Each row comes from the steps of one path. Every step used is in the known rows, and no mark comes twice. Write the path behind each row, first mark first.
(in the rows, 128 means zero)
Known rows
zase-mifi-raruga: [112 112 106 119  84 130 124 109 113 150 107 102 134 120 141  84 155 120
  90 107 111  84  80 125  89  98 124 136  97 106 160 153 117 126  85 127
 134 144 174 112 122 149 121  97 145 143 138 130 100 124 186 133]
lusob-mifi-raruga: [134 124 127 104  93 111 124 122 136 150 137 122 112 120 114  85 138 129
  63 138 118 115 104 146 109 116 145 132 141 115 129 196 140 114  87 124
 135 165 187 133 137 116 143 120 135 141 151 144  86 106 198 106]
duka-bipit-lusob-mifi-raruga-mosas-rubap: [135  94  88 116  36 169 155 111  42 163  65 109 135 160 139  44  60  59
  38  92 132  60 133 166  60  70 162 131 100  72 121 137 171 127  86 148
 201 191 178  93 137 150 139 131 112 145 152 152 107  93 198 150]
rubap-mosas-nuvami-mifi: [139 125  84 144 157 172 153  88  94 159  84 114 165 153 131 126  70 157
 135 128 143  98 129 123  94 186 159 124 104 143 127 136 128 148  94 130
 170  98  78 151 125 104 129 140 112 104 131 156 114 102 165  72]
zase-mifi-nuvami-mosas-rubap: [116  64  77 143 118 157 184 104  67 146  65  91 137 160 115 110  92 106
 100 106 141  50  98 114  69 104 144 138  93  89 127 124 134 142  41 139
 153 166 130 123 139 131 126 132 175 215 157 184 120  67 211 121]
rubap-mosas: [137 131  88 146 152 149 132 118 127 149 114 136 158 126 150 149 110 139
 108 121 124 114 141 117 117 157 107 140 119 156 108 119 116 132 118 137
 142 117 113 125 130 121 128 141 110 103  84 137 143 104 152 109]
mifi-zase-bipit: [ 88 103  77  88 109 128 104 128 110 101 138 110  97 182 145  84 134 136
 125  90 144  82 139 106 110 134 107 117  98 127 151 138 135 126  71 147
  98 115 192 136 146 121 106 104 128 126 111 128 119 166 151 159]
raruga-mosas: [134 126 100 109  94 166 164 128 118 119 121 123 126 118 140 106 133  98
 123 121 120 111 135 139 124 117 144 135 148  91 135  99 130 120 135 145
 142 124 105 104 137 141 150 117 104  94 108 120 123 133 114 144]
rubap-mosas-nuvami: [130 123  89 130 125 161 133 109 124 170  82 122 155 136 141 154  75 147
 119 129 158  96 155  96 115 176 127 117 120 176 123 114 113 139 132 130
 155 102  99 139 137 101 121 118 101  95 128 155 134 105 162  99]
nuvami-mosas: [148 135 124 137 130 158 149 132 115 124 142 137 123 140 145 143 115 120
 127 112 146 116 107 123 120 126 142 137 127 116 115 117 136 125  86 125
 143 134 126 129 142 107 153 147 118 140 105 162 136  99 148 123]
raruga-mosas-nuvami-mifi-lagur: [127 102 107  65 105 191 168  91  96 142  90  99 145 130 120  49  99 120
 111 102 136  83 114 139  58 145 171 113 135 117 163 150 126 125  98 119
 170 131 103 161 128 116 149 126 140 112 130  91 115 134 142  99]
mifi-raruga: [118 135 129 101 101 139  99 109 118 143 140 119 125 121 117 104 140 137
  97 122 147 106  86 143 102 106 144 140 135 149 163 169 130 128 114 113
 117 150 161 133 129 133 132 117 118 114 142 128 107 121 170 136]
zase-mifi: [123 100 100 134 116 120 152 118 119 135 105 111 142 130 147 104 139 114
 118 118  96 104 116 111 115 113 115 131  96  96 121 113 108 127  95 134
 134 121 141 122 110 147 112 118 153 149 115 131 122 138 157 135]
nuvami-mosas-rubap: [138 113 100 154 110 167 137 126  96 122 113 132 131 131 130 144  90 107
 130 105 175 115 114 122  96 128 142 127 143 119 105 105 143 141  93 123
 161 145 115 128 143 114 147 137 120 178 142 167 130  96 183 137]
zerip-mosas-rubap: [ 96 131  91 125 104 158 143 128 141 133  98 145 157 118 128 146 109 108
 155 122 160  95 142 124  79 141 154 141 144 119 100 128 129 150 144 119
 142 147 111 107 147 144 142 122 129 143 160 117 134  96 127 166]
lusob-bipit: [120 130 131 130 140 117 113 136 109 107 123 133 144 152 149 145 126 137
  92 132 126 111 113 148 142 112 128 117 154  76 113 142  98 105 103 143
 115 142 137 137 126 134 111 145 142 139 116 157 129 107 132 147]
mifi-raruga-mosas-lagur: [145 110  88  96  55 189 109  93 104 153 110 112 139  92  92  98 107 110
  97  90 140 117 115 145  63  86 164 151 126 150 172 148 130 113 150 115
 147 152  99 136 150 142 157 111  94  77 101  76  91 130 161 143]
raruga-mifi-zase-bipit: [ 82  94  43  81  89 141 151 145  97 112 120 113 121 182 162  85 147 131
 114 108 120  93 145 130 103 145 107 106  91  98 129 136 131 131  81 170
 140 111 208 130 132 115 123  82 121 127 110 150  93 147 163 138]
bipit-lusob: [147 140 160 122 128 122 147 107 102 141 112 105 120 173 131 127  90 111
 121 111 122 117 118 125 126 120 146 137 100 119 124 126 158 141 119 125
 159 136 139 122 113 133 116 164 111 143 132 126 115 115 146 143]
duka-bipit-lusob-mifi: [148 113 150 136 116 115 153 130  80 161  98 126 127 196 148  88  78  90
  78 119  91 101 161 138 116  98 119 118  71  96  89 123 159 121  86 154
 176 156 186 118 113 129 121 166 129 169 130 168 133 102 142 111]
raruga-mifi-nuvami-mosas: [133 107  92  99 131 165 197 135  80 152 100 117 122 160 122 132 118 113
 114 124 124  81 102 134 110 128 159 131 117 101 117 134 139 124  81 140
 142 136 135 137 134 112 169 142 140 166 136 179 114  44 170  98]
duka-mifi: [123 124 138 145 104 137 135 136 128 141 112 156 119 161 138 141 130 128
 111 138 106 130 133 143 104 136 123 119 103 121  94 130 166 123 105 147
  87 128 158 132 126 159 146 116 137 149 137 151 129 115 126 144]
mifi-raruga-mosas: [140 139 101  86  65 169 139 115 108 136 135 119 120  97 128  81 146 112
  94 101 142  96 101 157  92  94 159 144 149 112 169 149 136 119 126 132
 142 149 130 106 142 145 154  98  97  81 121 112 107 121 152 148]
bipit-lusob-mifi-raruga: [159 118 159  90  96 103 126 102 103 165 120  92 105 158 111  81 103 107
  57 114 102 104  97 150 111 108 164 136 108 107 125 188 164 125  84 115
 158 166 199 127 134 110 132 155 123 156 164 129  72  93 207 127]
zerip-mosas: [113 142 105 111 117 149 145 136 167 137 123 160 134 114 141 146 134 116
 158 125 136 112 141 124 101 135 141 158 134 117 108 138 121 133 138 124
 115 141 116 112 139 139 154 131 126 106 129 122 122 106  99 155]
rubap-mosas-nuvami-mifi-zase: [107 114  73 102 150 180 151  95  81 166  95 109 143 176 117  74  81 181
 136 111 160  83 136 108  76 179 171 130  71 168 142 145 141 148  76 133
 145  73 113 174 149 109 119 125 101  95 142 134  79 109 194  75]
mifi-raruga-mosas-rubap: [103 115  67 104  48 179 131 108  89 128 114 111 136  95 121  82 117 100
  85 100 166  76 101 154  75  96 180 133 157 101 158 128 140 133 129 120
 159 159 116 106 148 147 149  97 102 116 153 116 110 125 182 159]
bipit-lusob-mifi-nuvami-mosas: [174  98 148 122 144 130 185 110  74 165 114  90  88 198  93 110  70  98
  75 111 105  85 109 132 113 110 166 141  85 101 110 165 181 125  35 139
 161 167 164 129 148 103 146 188 153 199 139 181 102  43 205 100]

Which path is each row?
[125  87 110 131 134 157 183 112  89 150 108 102 128 165 128 111 125 115
 101 109 125  55  91 108  95  98 130 135  85  90 137 128 132 126  36 145
 129 147 142 123 127 138 132 142 170 183 121 171 121  77 188 113]  zase-mifi-nuvami-mosas
[103 108 107  90 107 114 116 115  73 118 111  89  89 220 150  82 100 130
 105  73 129  77 128 115 105 130 120 123  69 116 149 134 163 139  69 149
 124 127 199 118 137 126  99 136 115 138 115 136 102 152 172 163]  mifi-zase-bipit-lusob
[111 119 100  60  55 191 141 113  97 153 100 102 123 112 120  83 115 113
 113 111 169  73 117 138  99 111 186 125 164 129 201 139 133 124 137 128
 158 129 122 127 166 126 148  79  89  80 158 119 103 130 170 126]  mifi-raruga-mosas-nuvami
[ 69 114  50  62 108 182 155 119 105 126  96 125 119 203 145  80 111 152
 177  93 171  60 131 111  52 163 177 129 101 108 163 167 135 137  58 138
 125 105 139 149 151 135 128  99 124 109 156 145  77 149 139 135]  zerip-mosas-nuvami-mifi-zase-bipit
[131 116 134 122 152 161 157 116  96 146 120 116 109 158 101 136 111 130
 109 118 148  87 100 125 111 104 156 139 129 125 144 143 144 123  71 128
 124 150 124 139 149 121 143 162 154 157 128 164 136  73 161 111]  mifi-nuvami-mosas
[110 100  77  80  46 176 174 104  91 160  79  88 137 123 136  66 125 100
  99  98 137  53 113 124  69  87 160 120 126  91 188 127 111 126 103 145
 173 125 123 116 151 146 135  68 106 105 140 121 101 132 196 136]  zase-mifi-raruga-mosas-nuvami
[151  84 119 105 121  84 144 106  86 141  83  68  93 228 120  98  85 100
  64 116  88  77 128 119 119 132 137 112  89  91 121 180 163 122  34 159
 141 176 195 109 128 121 107 169 171 195 151 168 112  98 175 138]  zase-bipit-lusob-mifi-nuvami
[118  88  99 144 128 170 152 117  74 143 100 110 124 152  95 135  85 124
 111 115 177  82 108 134  83 119 169 132 127 132 139 141 149 141  73 124
 141 158 116 141 148 120 140 143 164 189 168 166 137  66 178 114]  mifi-nuvami-mosas-rubap
[153 114  66 107  82 202 119  84  82 144 119 103 150 110  79  70 107 119
 114  87 137 115  79 157  48  97 194 156 109 125 159 170 142 117 119 105
 160 139  71 157 130 161 164 120  97  83 113  78  57 121 168 117]  nuvami-mifi-raruga-mosas-lagur
[147  67  85 128 109 120 163 100  48 139  83  73  98 221 130 116  43  82
  51  92 138  47 118 117  85 127 157 119 100  72  97 153 182 133   4 145
 173 189 175 117 143 105 122 168 167 240 151 208 121  64 218 142]  zase-bipit-lusob-mifi-nuvami-mosas-rubap
[128  93 137 101 112 132 146 131  63 167 102 123 101 218 134  53  85 109
  75 105 119  93 167 131 100  92 126 125  41 107 121 139 172 132  66 161
 153 134 217 142 128 128 108 147 123 160 134 151  97 112 167 116]  duka-bipit-lusob-mifi-zase
[147 125 149 107  80 126 123 109  73 178 101 117 125 179 135  73  90  98
  46 103 110  85 117 153  90  73 147 126  73 114 123 166 162 122  80 141
 161 185 225 112 115 132 123 152 128 162 146 158 105  92 185 114]  duka-bipit-lusob-mifi-raruga
[150 108 118 102  74  92 111 101  97 139 116  83 101 189 144  81  98 102
  37  94  95  74 100 135 105 118 130 125 104  99 124 188 165 115  47 138
 162 177 226 100 136 118 115 141 138 166 129 158  89 122 206 154]  zase-bipit-lusob-mifi-raruga
[117 116  65 114  71 185 150  93  68 129 107 110 142 115 113  55 114 113
 101 107 157  90  69 172  55 108 203 142 139  88 167 162 146 138  96 124
 171 158  91 120 130 160 156 114 112 117 159 112  83 109 188 140]  nuvami-mifi-raruga-mosas-rubap
[122 134 119  87 107 174 125  89  94 159  99 102 140 146  95  88 112 155
 124 122 162  94  74 151  76 129 200 113 124 143 187 186 139 137  98 113
 148 130 123 161 136 126 123 115 113 113 195 145  78 115 182  83]  mosas-nuvami-mifi-raruga
[144 103 147  86 120 102 152 124  86 158 132  97  77 192 112  58  96 122
  91 115 104 121 134 130 117 118 147 136  71 107 104 158 176 143  70 144
 145 129 198 145 150 106 118 157 124 161 137 121  66 112 192 127]  bipit-lusob-mifi-zase
[102 114  77 118  34 189 137 121  85 147  92 140 130 128 132  84 113  98
  70 120 145  88 102 173  42 107 161 128 138 101 126 128 171 127 103 148
 125 167 135  97 146 186 167  72 118 128 155 131 114 114 183 189]  duka-mifi-raruga-mosas-rubap
[127 105 123  90 132 156 129  83 103 155  86  92 146 156 106  79  84 150
 117 116 152 103 114 130  68 149 160 107 106 154 151 174 127 140  93 106
 156 131 121 185 104  96 128 138 154 145 163 116 113 129 143  87]  mosas-nuvami-mifi-lagur
[130 130 116 117 120 150 118  97 100 140 132 112 131 139 109  84 139 148
 103 118 140 104  54 162  87 113 175 140 113 119 165 189 142 129  94 109
 127 153 139 136 117 141 138 134 120 113 153 128  82 117 165 110]  nuvami-mifi-raruga
[110 110 111 104 142 155 140 118  94 123 143 124 113 171 111  64 137 163
 142 114 140 120  94 147  87 132 157 138  80 120 155 166 154 146  74 135
 118 110 138 163 129 137 125 135 123 131 140 108  64 127 164 105]  nuvami-mifi-zase
[123 109  75  97  60 166 160 103 106 139 110 104 134 107 148  55 154  88
  83  96 111  61  90 135  78  78 136 142 121  65 162 128 115 119  96 151
 153 140 137  93 130 159 144  84 121 107 105 116 104 138 184 154]  zase-mifi-raruga-mosas
[140 140  94 100  93 185 152  92  98 132 134 117 135 119 115  55 144 118
  99 103 135  99  66 176  76 105 189 148 130  83 174 162 142 124  99 133
 145 149 102 116 128 154 164 126 101  88 130 113  80 122 158 122]  nuvami-mifi-raruga-mosas
[161  93 113 113 124 114 175 105  76 136 111  83  84 234 138 114  69  92
  55  91 104  58 118 119 113 123 150 129  88  80 110 165 174 113   4 148
 151 177 195 121 142 101 133 185 158 201 125 210 120  65 196 120]  zase-bipit-lusob-mifi-nuvami-mosas
[109  87  71  92 106  98 122 138 109 117 133 114  84 184 135  64 139 133
  77 118 112 103 150 120 103 139 105 109 107  97 114 162 136 116  43 161
 125 129 222 135 153 107 110 110 150 147 119 158  97 147 182 140]  lusob-mifi-zase-bipit
[110 123 109  72 125 173 155  94 133 165  80 124 156 148 121  97  92 141
 148 108 155  75 117 127  44 162 174 135 120 142 136 184 124 145 109  98
 146 140 112 164 121 116 146 143 147 120 155 100 106 110 110 104]  zerip-mosas-nuvami-mifi-lagur
[109  87  69 130 118 173 188 127  59 153  78 116 139 157 114 140  91 106
 114 119 152  66 106 138  85 127 171 128 127  98 111 126 144 150  82 137
 171 150 125 133 137 110 160 130 154 191 167 171 107  38 187 100]  raruga-mifi-nuvami-mosas-rubap
